In the rows, zero is written as 128.
Known rows, with every way that one mark hangs from another
[A F]: [131 129 110 126 128 137 134 111 130 125 129 129 120 138 123 123 131 127
 120 122 127 125 123 129 134 136 122 134 153 141 131 126 124 121 133 129
 113 133 130 132 143]
[Y [D [N H [V [T K]]]]]: [122 117 146 121 138 131 125 126 134 138 129 132 150 118 151 120 125 139
 114 124 118 134 117 112 139 125 130 142 119 140 127 128 107 120 113 129
 103 149 107 103 121]
[K M]: [123 127 136 138 112 130 129 129 135 125 121 110 127 119 132 130 127 137
 131 127 146 126 120 138 131 133 131 127 120 136 131 128 143 121 149 124
 132 136 122 127 149]
[T K]: [121 123 134 127 145 131 126 126 128 136 128 134 128 130 145 141 108 131
 129 138 129 125 128 119 137 129 124 126 136 127 140 133 131 138 117 121
 115 144 127 117 120]
[Y [D [N H V]]]: [127 124 146 121 133 125 129 130 135 130 133 132 148 120 141 111 117 139
 119 113 128 136 114 117 136 127 132 148 109 140 118 128  95 105 128 130
 118 142 111 109 126]
[M F V]: [137 132 132 121 128 128 141 121 131 128 123 115 124 118 135 106 173 130
 128 114 141 121 129 133 146 128 134 201 124 146 118 121 167 134 144 126
 105 150 134 143 114]
[B G [X [M V] Q]]: [124 129 120 129 133 109 129 121 126 108 123 124 131 100 146 123 212  92
 133 120 135 127 117 114 135 142 139 218 140 152 113 126 165 183 168 128
  90 122 136 120 124]
[K [M F]]: [123 124 135 125 107 136 135 125 136 124 122 109 127 115 133 130 161 141
 136 116 150 122 119 147 135 135 129 154 118 138 129 125 147 122 148 125
 118 148 127 131 143]
[V [N H] Y]: [139 118 154 157 105 119 115 129 146 120 123 137 132 135 146 136 160 124
 128 128 127 126 123 135 118 113 116 161 136 127 125 120 118 144 144 119
  91 141 124 119 130]
[C [X [M V] Q]]: [130 127 139 133 118 125 141 107 131 107 115 105 131 108 125 122 165 103
 134 109 124 132 130 124 144 122 138 167 141 154 111 124 155 151 142 130
 115 126 125 138 140]
[B G [X M Q]]: [119 126 117 123 132 113 126 121 126 107 129 129 133 102 141 142 210  93
 136 121 131 129 115 119 127 142 135 193 141 142 120 127 144 178 158 131
  98 117 136 113 131]
[B X]: [123 123 125 125 132 122 131 125 124 125 132 130 128 121 125 139 161 114
 122 133 128 121 120 119 129 130 130 136 128 133 126 123 138 144 139 122
 105 129 134 122 136]
[Q X]: [133 121 130 136 124 136 131 120 131 134 134 127 133 128 117 123 112 108
 131 108 114 131 125 130 119 122 132 113 147 120 132 121 139 117  92 119
 117 118 133 120 146]
[Q [X [M F [V N T]]]]: [137 120 127 145 116 133 136 109 130 122 129 115 134 112 129 104 165  96
 132 101 129 126 131 134 126 127 136 184 154 136 128 108 169 137 112 121
  75 124 131 129 149]
[D [N H [V [T K]]] Y]: [119 118 158 129 131 120 121 110 135 133 137 124 136 115 130 111 139 140
 131 112 133 125 119 119 147 144 139 169 140 136 112 117 106 106  84 115
 138 149 107 101 127]
[K [M [V [N D]]]]: [132 128 143 160 111 120 130 128 139 132 114 116 120 118 144 112 133 140
 131 124 147 125 117 140 142 132 131 175 117 148 121 130 170 124 170 124
 116 140 117 127 138]
[Q [X [M F]]]: [129 120 126 127 117 134 137 112 128 116 135 121 135 115 121 112 141  96
 139  91 141 132 127 135 120 127 131 152 143 126 131 114 143 121 103 120
 101 125 137 126 154]
[T [K [M F [V Y]]]]: [126 124 147 133 123 131 130 121 139 128 116 113 127 119 150 125 148 136
 131 127 152 118 121 129 148 125 125 175 136 144 134 124 168 141 139 109
  87 166 128 125 126]
[Y D]: [132 129 132 112 135 132 128 137 128 121 129 128 140 128 137 122  96 130
 112 123 106 133 123 117 129 119 125 120 121 130 131 131 126 126 143 135
 111 133 121 126 127]
[T [K [M F [V [Y D]]]]]: [129 124 149 127 128 135 130 125 139 127 118 113 132 120 154 124 125 138
 123 123 143 121 120 124 147 122 123 171 131 146 134 124 168 142 147 114
  77 170 123 126 126]
[D [N H [V T]]]: [121 117 141 139 123 123 126 117 135 142 130 130 143 115 133 117 173 137
 131 120 139 131 118 126 134 136 139 156 119 141 117 122 102 114  99 122
 126 136 111 107 123]
[C [X M Q]]: [124 125 136 128 117 129 137 107 130 106 121 110 134 111 123 136 166 102
 136 106 116 133 128 126 136 123 133 140 142 144 116 126 130 144 133 132
 121 120 124 133 145]
[X M Q]: [121 120 128 129 127 127 137 120 123  97 122 114 132 107 125 103 152  95
 133 121 143 139 127 131 134 130 126 181 142 133 116 130 129 148 140 123
 103 117 131 132 130]
[Y [D [N [V T]]]]: [132 128 135 121 132 130 125 127 126 130 132 129 147 121 135 115 121 140
 110 121 110 129 119 112 135 128 131 138 124 139 123 123 103 115 118 132
  98 128 110 114 125]
[V N]: [139 128 130 151 121 123 121 129 131 125 131 133 124 133 141 138 139 134
 125 137 118 122 127 134 128 132 126 150 139 127 129 126 118 134 146 132
 103 121 122 122 132]
[M F]: [129 126 127 113 122 135 135 122 129 126 130 122 130 122 129 133 165 133
 133 111 134 123 126 138 134 130 127 155 127 130 127 123 130 126 129 130
 110 143 134 132 120]
[C X]: [130 130 135 128 118 130 130 113 133 130 125 120 130 127 124 153 145 129
 132 112 106 125 129 124 132 121 136  97 131 139 125 125 131 132 121 136
 142 128 123 130 142]
[X [M F [V T]] Q]: [127 120 126 124 125 133 143 109 124 102 114  97 134  96 132  92 209  94
 130 116 138 134 133 132 145 130 130 228 147 147 110 120 168 163 144 122
  73 133 130 143 118]
[V T Y]: [131 121 133 134 115 134 116 120 133 124 116 122 136 130 125 133 168 118
 117 134 103 124 134 121 116 107 119 116 152 126 129 113 141 155 104 116
  79 129 126 131 122]
[C [X [M F [V Y]] Q]]: [135 129 145 127 110 127 141 101 134 100 116 104 133 108 127 121 196 101
 135  92 125 127 128 128 144 115 132 186 145 155 109 115 155 152 140 123
  92 136 130 144 135]
[Y [D [N H]]]: [125 125 144 117 131 126 127 134 135 122 133 131 140 129 135 110 111 141
 115 117 124 136 118 116 127 127 124 142 107 130 122 134 107 112 135 133
 118 150 111 116 133]
[D N]: [126 134 133 132 125 121 126 122 128 122 136 132 124 135 118 114 133 146
 130 124 139 125 124 123 127 140 128 148 123 129 125 129 104 108 112 125
 122 135 119 121 132]

Rows
[132 120 139 148 122 120 124 124 132 146 119 149 139 114 135 126 138 120
 131  99 131 133 107 130 135 105 128 146 122 141 111 125 113 114 110 113
 125 121 126 115 103]
[N D [V Y]]
[128 117 145 146 105 132 134 121 144 130 112  99 130 109 150 121 199 138
 130 128 141 121 123 147 142 133 135 196 122 152 123 121 180 144 164 126
  93 155 118 130 139]
[K [M F [V [N H] T]]]
[129 125 130 124 126 127 147 114 125  97 118 106 130  99 132  89 189  96
 133 107 153 135 127 134 147 131 131 234 137 147 107 124 158 152 157 123
  85 135 136 144 119]
[X [M F V] Q]
[122 125 116 129 134 113 127 117 126 111 121 119 133  98 145 126 228  90
 130 128 123 128 121 113 134 140 138 212 147 152 115 122 174 190 157 128
  81 120 134 121 125]
[B G [X [M [V T]] Q]]
[131 129 139 132 110 132 140 124 138 125 118 102 126 111 137 112 164 138
 134 115 156 122 122 143 145 134 135 185 117 150 122 122 176 127 164 121
 112 153 127 138 138]
[K [M F V]]
[114  96 150 149 128 126 121 119 142 162 111 144 151 105 155 135 168 114
 131 107 124 140 110 127 137 100 124 144 118 143 116 128 131 135  94 109
 119 147 119  98  99]
[N D H [V [T K] Y]]
[131 121 135 140 121 126 132 113 128  95 110 103 135 107 129  88 179  88
 122 125 133 135 133 122 135 117 124 206 155 144 110 117 166 172 139 111
  65 124 128 142 120]
[X [M [V T Y]] Q]
[113 100 139 145 129 126 131 124 136 166 113 139 147  99 146 130 170 116
 132 107 123 144 110 134 137 113 136 140 103 145 111 133 130 123 106 125
 147 132 117 103 105]
[N D H [V T]]
[143 125 139 142 114 123 137 112 131  88 118 109 130 107 137  92 199  96
 130 110 148 128 127 135 141 123 123 252 151 145 107 116 150 159 162 115
  51 135 133 142 119]
[X [M F [V N Y]] Q]
[123 101 149 162 119 126 108 120 145 143 113 143 136 129 158 150 169 124
 122 133 103 130 120 127 123 103 110 143 141 128 131 129 140 161 114 114
  72 150 114 104 111]
[V [N D H] [T K] Y]
[135 114 157 134 120 124 125 133 142 136 121 136 155 113 151 123 138 115
 121 109 131 137 114 125 134 106 131 151 116 142 114 117 110 128 129 117
 116 140 123 112 117]
[N H [V [Y D]]]
[134 125 145 130 106 137 131 123 141 119 110  97 135 113 140 110 171 134
 117 118 131 121 124 135 138 116 128 176 129 149 123 114 183 143 155 117
  72 157 121 140 134]
[K [M F [V T [Y D]]]]
[141 124 138 128 117 130 136 113 132 109 129 119 140 116 129  96 132  93
 128  85 135 130 125 124 124 113 128 181 146 134 125 108 166 129 115 116
  74 134 134 133 146]
[Q [X [M F [V [Y D]]]]]
[122 113 149 126 128 134 113 122 139 124 122 128 146 133 144 129 138 130
 107 134 103 129 125 105 123 107 112 129 142 128 135 122 128 149 103 114
  59 159 110 112 121]
[V [T K] [Y [D [N H]]]]
[120 125 115 115 128 117 131 120 126 106 130 126 134  98 141 143 236  95
 138 108 132 126 114 125 130 143 136 210 141 144 118 126 144 178 160 133
  85 125 139 117 127]
[B G [X [M F] Q]]
[143 118 146 145 109 127 126 116 143 127 113 113 132 120 149 117 223 124
 122 124 121 119 130 135 135 114 126 212 138 145 116 109 171 161 141 119
  59 154 126 134 114]
[M F [V [N H] T Y]]
[128 116 141 139 118 137 120 116 135 140 117 121 145 109 148 142 183 125
 126 122 129 118 121 129 143 117 133 149 149 147 128 110 134 142 103 107
  81 138 125 116 116]
[N [V [T [K [M F]]] Y]]
[122 120 126 118 123 133 143 115 124  95 124 112 134 101 127 108 185  98
 137 108 146 137 126 138 137 132 125 201 137 135 115 127 128 148 145 124
  91 129 135 135 125]
[X [M F] Q]
[134 126 153 126 116 124 119 130 139 111 127 132 140 136 130 113 123 133
 114 116 124 131 119 116 120 110 114 142 122 128 122 122 111 124 127 119
  92 150 118 122 128]
[V [Y [D [N H]]]]
[129 122 128 121 137 137 135 114 129 138 117 110 129 115 145 119 186 129
 122 127 121 119 134 125 149 126 131 184 139 147 127 119 181 155 123 122
  78 155 129 134 107]
[M F [V [T K]]]
[128 131 127 133 127 108 126 120 130 102 121 125 132 104 143 124 214  88
 132 119 133 126 116 112 130 133 133 223 146 150 112 120 164 187 164 121
  77 123 138 121 124]
[B G [X [M [V Y]] Q]]
[135 122 132 145 115 128 131 111 132 117 123 118 135 117 123  96 137  88
 127 106 131 131 132 123 119 115 130 158 158 132 128 106 172 141  99 111
  82 120 133 131 150]
[Q [X [M [V T Y]]]]
[130 125 149 154 122 125 122 125 141 129 118 119 123 127 157 128 128 139
 128 142 146 119 123 126 144 126 125 166 142 143 136 124 161 142 150 111
  84 154 122 120 134]
[T [K [M [V N Y]]]]
[146 126 155 159 114 115 122 127 143 124 117 125 126 130 150 108 155 124
 124 130 136 125 128 127 135 115 125 194 132 141 116 117 157 146 156 115
  90 144 125 129 120]
[M [V [N H] Y]]
[140 129 147 148 109 121 133 104 135 100 114 110 129 116 130 125 178 102
 132 108 118 127 129 124 139 117 133 179 152 153 110 117 148 156 146 124
  94 123 124 139 142]
[C [X [M [V N Y]] Q]]
[129 124 140 133 132 119 128 120 126 144 129 142 133 109 127 118 110 127
 135  88 127 132 107 129 147 126 137 152 127 138 103 127 117  96 109 123
 159 122 120 113 111]
[N [D Y] V]
[136 130 141 146 107 128 134 123 141 123 118 105 123 114 145 118 168 143
 132 123 150 117 121 147 145 136 135 196 125 150 122 122 169 130 173 125
  97 149 123 136 140]
[K [M F [V N]]]
[132 127 138 144 118 124 117 114 130 130 130 132 138 123 124 118 167 137
 125 119 130 121 120 120 132 127 133 155 140 140 118 112  97 118  91 113
  95 127 115 116 120]
[D [N [V T Y]]]
[135 112 153 162 109 115 116 129 146 130 119 146 129 132 145 133 150 125
 130 114 125 133 113 136 120 106 114 159 122 127 118 129 123 133 142 119
 103 141 121 113 121]
[V [N D H] Y]
[124 103 154 135 130 133 120 125 141 146 114 130 158 111 162 136 155 115
 117 124 115 134 120 116 137 104 127 137 130 143 125 117 126 148 108 113
  93 147 118 105 109]
[N H [V [T K] [Y D]]]
[129 118 147 125 116 132 114 124 138 119 121 124 145 131 130 119 150 128
 106 127 101 130 125 113 115 107 115 131 134 129 127 119 123 141 109 120
  70 146 111 121 127]
[V T [Y [D [N H]]]]
[116 102 146 147 131 127 116 120 140 146 122 134 130 121 154 146 147 131
 126 131  99 130 121 128 135 126 121 148 139 128 126 134 142 146 113 126
 112 147 109 100 121]
[V [N [D Y] H] [T K]]
[128 117 139 123 131 139 113 125 134 126 118 127 144 132 146 139 131 122
 104 137  90 126 131 106 123 101 113 113 154 128 139 120 142 162 104 116
  54 145 118 120 117]
[V [T K] [Y D]]
[122 128 159 121 121 113 125 118 136 112 141 124 123 129 115 102 120 143
 135 107 140 127 119 123 131 146 130 168 130 125 110 124 105  96 106 122
 156 153 111 114 141]
[D [N H] Y]
[132 127 136 124 117 129 146 102 131 105 117 102 130 104 127 124 194 104
 137  95 126 129 129 129 148 124 137 183 140 155 109 121 155 150 142 130
 108 134 127 142 136]
[C [X [M F V] Q]]
[142 124 142 161 111 117 114 125 138 124 123 149 125 137 138 134 138 128
 126 118 117 125 116 133 120 108 114 151 135 126 121 128 121 133 136 120
  87 127 123 119 120]
[V [N D] Y]
[138 111 150 145 111 130 110 129 146 122 116 127 146 131 152 137 164 122
 106 137  87 127 128 123 115 102 116 141 142 131 129 118 132 160 137 125
  57 139 112 117 128]
[V [N H] T [Y D]]
[122 125 143 139 132 129 131 126 137 135 118 114 123 120 150 125 114 138
 130 140 151 122 124 125 147 132 129 157 130 143 135 130 166 137 143 116
 113 156 122 123 135]
[T [K [M V]]]
